Every row comes from one small tree of marks. Brackets hold a mark, then the marks that hang from it, in alphabetical order. Every link used is in the known rows. Which tree was each row made from?
Known rows
{rafom {gikov {kesaf lazek malel pusub}}}: [-24.8   0.1  15.1   3.3 -55.0 -35.5 -12.6  17.1  -6.6 -22.3 -26.2  12.1
 -12.4 -48.5 -32.1   7.8  12.0  40.4 -13.3 -13.4  -6.4  -0.6]
{lazek {kesaf loma {pusub malel}}}: [-22.3  -3.1 -14.6  -4.0 -21.7 -15.4  33.0  13.2  11.6  17.8 -10.6  16.1
  16.9 -48.7 -34.3  -9.2  19.7 -16.1  -4.1 -20.8 -23.1 -31.0]
{pusub malel}: [  0.5  -8.0 -14.9   0.8  -6.3  21.7  18.0  -4.4  -4.4  -7.8  -5.6  18.5
   6.3 -10.0  13.7  -0.2 -12.0  -7.0 -15.0  10.0 -11.7 -17.1]
{loma {kesaf lazek {pusub malel}}}: [-45.5  -5.7 -17.4 -12.2 -47.5  17.9   2.2  20.6   2.6 -13.0 -29.7  34.4
  12.6 -48.4 -11.7   4.4  18.9  21.0 -26.2  18.0 -16.7  14.9]
{rafom {gikov {kesaf malel}}}: [ 24.0  -0.9  16.4  20.3 -24.0 -14.6   0.9   7.6  -3.2 -17.9  -8.6   7.5
  -7.9 -27.7  -8.8   7.3 -32.2  26.7 -11.5 -16.2   8.5 -13.4]
{kesaf {pusub malel}}: [-39.6  -8.6 -13.1  -3.4 -13.8   2.7  12.1   1.7 -11.0  -3.4 -17.7  17.1
   5.1 -20.2  -3.8  -0.1   6.3 -14.5 -10.2  -8.6 -21.5 -19.7]
{kesaf malel pusub}: [-30.0  -9.0   6.3   8.5 -10.8 -21.9  -7.8   9.0 -19.5  -0.1 -22.9   8.2
 -12.0 -24.3 -27.1  -0.4   2.4  -5.6  -0.7 -39.8 -13.1   0.0]
{rafom {gikov {kesaf lazek}}}: [  5.3   9.1   8.5  -5.1 -44.1 -16.5  -4.8   7.9  13.7 -22.5  -2.8   3.7
  -0.4 -24.7  -4.2   8.9   8.9  45.2 -14.3  25.1   8.1  -2.0]
{gikov kesaf}: [ 12.4   5.7  11.7   4.5 -13.9  15.3   3.7   6.2  -5.7   0.9  -6.0  -0.9
  -0.4 -12.4  13.6  13.2 -23.5  19.4 -15.6 -11.1   2.7  -4.4]
{lazek {kesaf loma}}: [ 15.4   5.7  -0.9  -0.2  -8.1 -20.3  21.6  11.4  23.1  19.9   7.2  -1.3
  11.7 -26.8 -30.3  -9.0  12.3  -0.7   5.3 -12.3  -3.6 -12.5]
{loma {kesaf lazek}}: [ -4.8   2.7  -4.9  -8.6 -32.7  18.0  -7.8  18.3  13.8  -9.3 -12.1  18.1
   8.4 -27.6  -8.9   4.6  13.6  36.2 -14.5  26.9   4.0  33.6]
{rafom gikov}: [  1.7   2.2  -0.3   3.1  -6.5 -29.5   0.1  -2.7  17.9 -17.3   8.4  -0.7
   3.7  -1.4 -10.9  -5.0   7.9   4.2   7.1  13.6  10.6 -12.0]
{malel kesaf pusub}: [ 19.1   6.7  13.6   8.0  -0.6 -49.4   6.8  10.1 -21.3  16.1 -24.6  21.0
   1.7  -6.9   9.5  -5.7   0.4  -5.4   3.1  -5.1  12.4   7.8]
{pusub kesaf}: [-24.6   9.6   1.3   7.7 -18.7  15.9  -7.4   4.3 -10.3   6.7  -6.2   8.4
   1.7   9.6   4.0  -5.0  -1.3   2.4  -9.8 -12.0  -9.9 -13.2]
{malel {pusub {kesaf loma}}}: [ -2.7   8.7   9.4   5.0 -22.2 -27.2   8.1  16.7  -9.0  23.7 -14.5  16.8
  -7.0 -30.8 -12.3  -6.3  16.0  -3.9   0.0 -24.5  -4.1  -5.3]
{gikov {kesaf loma malel}}: [ 29.0  -3.4  22.5  14.7 -15.5  11.7  23.7  12.8 -10.1  19.1  -9.5  -4.2
  -8.1 -53.5  -6.2  14.6 -38.6  22.4  -9.8 -39.7  -7.5  -9.8]
{rafom {gikov kesaf}}: [ 17.7   8.0  11.9   7.2 -19.8 -14.5   3.8   3.7  11.8 -14.0   3.1  -1.5
   3.5 -13.2   1.3   7.9 -15.8  24.7  -8.4   2.8  12.9 -17.0]
{gikov {kesaf lazek loma} rafom}: [ -0.2   7.8  16.6  -7.4 -13.0  10.3  38.2  22.5   8.6  14.0   2.8 -19.8
 -12.0 -48.6   1.9  23.2 -13.1  62.0  -7.8   4.7 -15.1   5.8]
{pusub {kesaf lazek} malel}: [-37.3   2.6 -17.9  -3.3 -48.4  36.1   1.2   3.7 -12.5  -8.5 -16.9  31.8
   5.3 -13.8  11.7  -4.3  12.7  16.6 -32.9  22.2 -26.0 -15.9]
{rafom {gikov {kesaf loma}}}: [ 23.9   8.3  17.6   5.2 -17.9 -17.6  24.9   6.7  20.8   6.4   9.8 -15.6
   7.5 -41.6  -8.4   9.4 -14.0  24.5   2.3  -7.0   6.9 -27.1]
{gikov {kesaf loma pusub}}: [-19.5   5.4  20.2  -2.5 -19.5  -6.9  19.2  15.2  -3.3  26.9 -10.9 -15.3
   2.4 -51.1 -15.2  15.7  -4.4  11.6  -1.1 -39.8 -13.5 -14.7]
{malel {pusub {kesaf lazek loma}}}: [-11.2   9.8   5.8  -7.3 -46.9 -29.9   0.1  19.9  -4.8  14.8 -20.7  21.7
 -10.6 -41.0 -19.3  -5.8  42.5  15.8  -6.8  -1.0  -9.9   8.6]
{gikov {kesaf malel}}: [ 22.5  -3.5  16.1  17.6 -17.1  15.8   1.4  10.3 -20.7  -1.2 -17.2   9.3
 -12.6 -25.2   3.0  12.9 -40.8  23.1 -19.0 -29.8  -1.8  -0.7]

Write each row's tree
[ 34.1  -4.7  -1.3  14.0 -22.9 -59.1  -8.8  22.1  -7.9  -9.1 -27.1  41.9
 -16.9 -25.8 -37.9 -14.3  11.0  -4.1  -7.6 -23.0   9.5  17.0] -> {lazek {kesaf {malel pusub}}}
[ 23.0   7.0  19.6   6.3   3.1 -51.8  29.6  14.0 -11.6  35.6 -16.8   8.6
   6.2 -34.0  -0.2  -4.2   2.0  -5.0  13.8 -16.9   6.0  -2.0] -> {malel {kesaf loma} pusub}
[ 42.5  -4.4   5.2  12.1 -19.5 -61.7  14.1  24.8   1.0  12.5 -20.6  28.9
 -13.4 -53.1 -47.1 -13.1  12.4  -4.5   2.2 -33.2   2.9   7.2] -> {lazek {kesaf loma {malel pusub}}}
[  7.0  -1.7  20.5   5.4 -16.9  10.3  36.7  25.9  -4.3   9.6  -8.0  -9.3
 -24.0 -62.4  -8.4  23.0 -30.3  64.8 -12.2 -15.3 -19.6   9.8] -> {gikov {kesaf lazek loma malel} rafom}
[ 32.3  -3.5  20.2  19.5  -3.7 -26.3  15.8  29.7 -24.8  -7.8 -26.0  18.6
 -38.4 -35.7   0.4  17.4 -40.3  37.5 -14.8 -30.6   3.5  19.3] -> {gikov {kesaf {malel pusub}} rafom}
[-33.4  -7.3 -13.6   0.7 -24.2  22.2  10.6  16.1  -0.6  -4.5 -23.4  29.8
  16.2 -36.5  -4.8   3.4  -5.3  -0.8 -19.7  -4.3 -10.7  -1.1] -> {loma {kesaf {pusub malel}}}
[-26.7  -7.8   5.0  12.5 -20.4   0.2  -7.3  24.3  -8.7  -0.6 -29.6  20.3
  -0.7 -39.6 -29.3   2.8  -9.9   9.3  -8.4 -35.0  -4.0  21.7] -> {loma {kesaf malel pusub}}
[ 20.7  -7.9   2.3   3.6 -44.7 -24.7 -16.9  32.2  -8.0 -18.3 -38.3  49.0
 -17.0 -53.2 -25.4   0.4  13.6  31.1 -18.4   5.9  11.4  53.9] -> {loma {kesaf lazek {malel pusub}}}
[-42.3  -6.9  -9.6 -18.2 -34.5  -0.8  24.3   8.7   1.3   8.5 -15.7   9.5
   6.2 -60.3 -19.6   2.6  33.4   6.5  -7.1   3.2 -32.3 -13.5] -> {kesaf lazek loma {pusub malel}}
[-45.1   9.2  16.5 -10.4 -19.6 -31.9  21.9  13.5  -7.7  37.2 -18.2  -8.9
  15.3 -43.6 -17.0   0.5  30.1  14.9  10.2 -11.8 -19.6  -4.9] -> {malel {kesaf lazek loma pusub}}
[-29.5   2.5 -11.1  -5.6 -45.6  33.2  23.3   5.8  -3.1  11.5  -9.6  18.9
   7.8 -39.9   3.3  -2.6  14.2  16.4 -21.9  11.2 -31.9 -25.2] -> {pusub {kesaf lazek loma} malel}
[ 33.8  -8.4   4.8  16.0 -22.1 -25.2  -8.5  28.6 -11.1 -10.7 -33.6  42.3
 -13.9 -40.8 -20.0  -0.4 -12.4  11.0 -12.5 -16.6  16.6  39.2] -> {loma {kesaf {malel pusub}}}
[-16.2  -0.4   5.2   1.8 -30.8 -13.3  36.6   8.3   8.9   2.9  -7.5   1.8
  11.8 -62.0 -10.9   9.8  -7.4   9.6  -8.7 -17.0 -13.3 -46.0] -> {rafom {gikov {kesaf loma {pusub malel}}}}
[  1.9  -7.5   6.7  -2.1 -24.1  -4.4  12.5   9.6  -1.1   9.1  -8.7   2.7
 -11.1 -52.2 -26.4   1.6  11.2  22.9  -0.4  -8.2 -15.6   9.0] -> {kesaf lazek loma malel}
[ -6.5   8.0  10.6  -5.4 -16.8  14.6  17.0  20.3  -0.4  -7.3  -4.4  -6.3
 -16.0 -21.3  11.3  21.6 -16.4  63.0 -16.7  13.6  -9.4  16.1] -> {gikov {kesaf lazek} rafom}
[-37.3  -1.1  -4.2 -11.9 -51.2  15.2   6.0  12.5 -13.7  -9.7 -29.1  21.1
   1.8 -45.3   4.2  14.4   8.1  26.8 -32.1   4.9 -24.1  -9.4] -> {gikov {kesaf lazek {pusub malel}}}
[  2.7  -1.2  14.8   7.7 -20.0  12.2  14.8  23.8 -13.9 -10.2 -15.4   2.9
 -27.1 -35.7   0.9  21.0 -30.5  64.8 -21.4  -5.7 -13.0  19.0] -> {gikov {kesaf lazek malel} rafom}
[  2.6  -6.7  -0.5   4.7 -37.4  16.0  -9.7  21.9   0.4 -14.2 -23.1  27.4
  -2.5 -40.7 -18.7   3.8  -2.7  38.4 -20.1   7.4  -0.1  38.2] -> {loma {kesaf lazek malel}}
[-36.6  -8.4   8.9  -6.9 -30.8 -24.0   6.1  16.2  -7.6  12.5 -21.7   1.2
 -13.1 -63.9 -42.8   1.9  28.8  15.6   2.8 -27.2 -24.7   7.3] -> {kesaf lazek loma malel pusub}
[-15.8  -3.2   5.2   8.6 -19.8 -38.7  13.6  20.9   3.3  21.2 -16.3   6.5
  -0.9 -51.3 -58.3  -8.9  14.8  -5.7   4.6 -50.3 -16.5 -11.3] -> {lazek {kesaf loma malel pusub}}
[-28.9  -2.1 -20.0  -1.1 -25.7 -13.2  10.6  10.5   0.9  -4.2 -18.0  28.3
  12.4 -20.3 -24.2 -10.7  18.9 -15.0 -15.1 -10.3 -17.8 -21.7] -> {lazek {kesaf {pusub malel}}}
[ 32.8  -9.9  12.8   9.7  -8.6 -45.1  13.5  15.5 -11.5  12.8 -19.7  17.5
 -22.0 -53.4 -26.6  -2.3   1.8  -4.2   6.0 -31.8   1.2  10.1] -> {kesaf loma {malel pusub}}
[-32.3  10.3   3.6  -6.7 -39.2  10.9   6.2  10.9   3.3  19.7  -3.4   0.8
   3.5 -29.3 -11.5  -2.2  25.7  24.2  -7.4   0.3 -20.7  -6.7] -> {pusub {kesaf lazek loma}}
[-19.9   1.4   7.7   6.3 -42.1  10.3   4.5  13.7 -10.9  15.7 -15.2  10.7
  -8.3 -43.3 -22.6  -2.8  10.2  24.9 -12.1 -19.8 -25.1  -3.7] -> {pusub {kesaf lazek loma malel}}
[-33.2  -1.9   1.0   3.6  -7.1  17.1  36.8  18.0 -13.9  -2.3 -16.9   5.1
  -7.3 -30.9  14.6  21.0 -33.7  26.2 -22.1 -17.7 -24.8 -20.1] -> {gikov {kesaf {pusub malel}} rafom}
[ 22.5  -8.9   9.5  -3.0 -32.1 -46.8   6.1  19.7  -9.4   3.8 -25.6  24.0
 -24.3 -64.3 -33.1  -1.7  27.1  17.9   0.0  -8.6  -5.4  24.7] -> {kesaf lazek loma {malel pusub}}
[ 30.9  -0.5  14.1   6.7 -54.8 -56.8 -12.6  20.8  -6.9 -30.8 -30.7  34.0
 -24.6 -50.2 -21.0   4.5   8.5  41.2 -16.8   3.8  15.3  17.6] -> {rafom {gikov {kesaf lazek {malel pusub}}}}
[-32.6  -8.4  -5.9  -6.1 -10.8  -1.3  32.6   4.6  -1.9  18.0 -10.4   3.9
   8.8 -49.1 -13.3   1.6   7.8 -14.4  -1.5 -19.3 -27.2 -29.9] -> {kesaf loma {pusub malel}}
[-38.2   7.6  19.5 -12.1 -21.6  -6.7  32.0  29.0   3.9  19.2  -9.6 -21.2
 -13.1 -60.0 -16.5  23.3   4.5  54.2  -3.8 -15.5 -24.7   4.2] -> {gikov {kesaf lazek loma pusub} rafom}
[-23.6  -3.5  19.9  15.7  -4.5  -4.1  16.5  25.9 -23.1   1.9 -22.8  -4.2
 -24.9 -34.4  -9.5  20.6 -38.4  36.2 -11.1 -47.8 -18.1   2.4] -> {gikov {kesaf malel pusub} rafom}
[-38.6  -6.0   1.1  -0.2 -44.7  -1.8 -15.9  28.2  -5.8  -8.8 -34.8  26.7
  -4.0 -51.6 -35.9   3.6  16.0  31.0 -15.2 -12.3  -9.1  35.8] -> {loma {kesaf lazek malel pusub}}
[  3.8   8.9  10.2  -4.7 -22.3 -51.2  -0.8  14.8 -19.8   7.0 -30.4  26.3
  -1.4 -17.9   2.7  -5.0  26.2  15.6  -2.4  16.4   5.7  21.8] -> {malel {kesaf lazek} pusub}
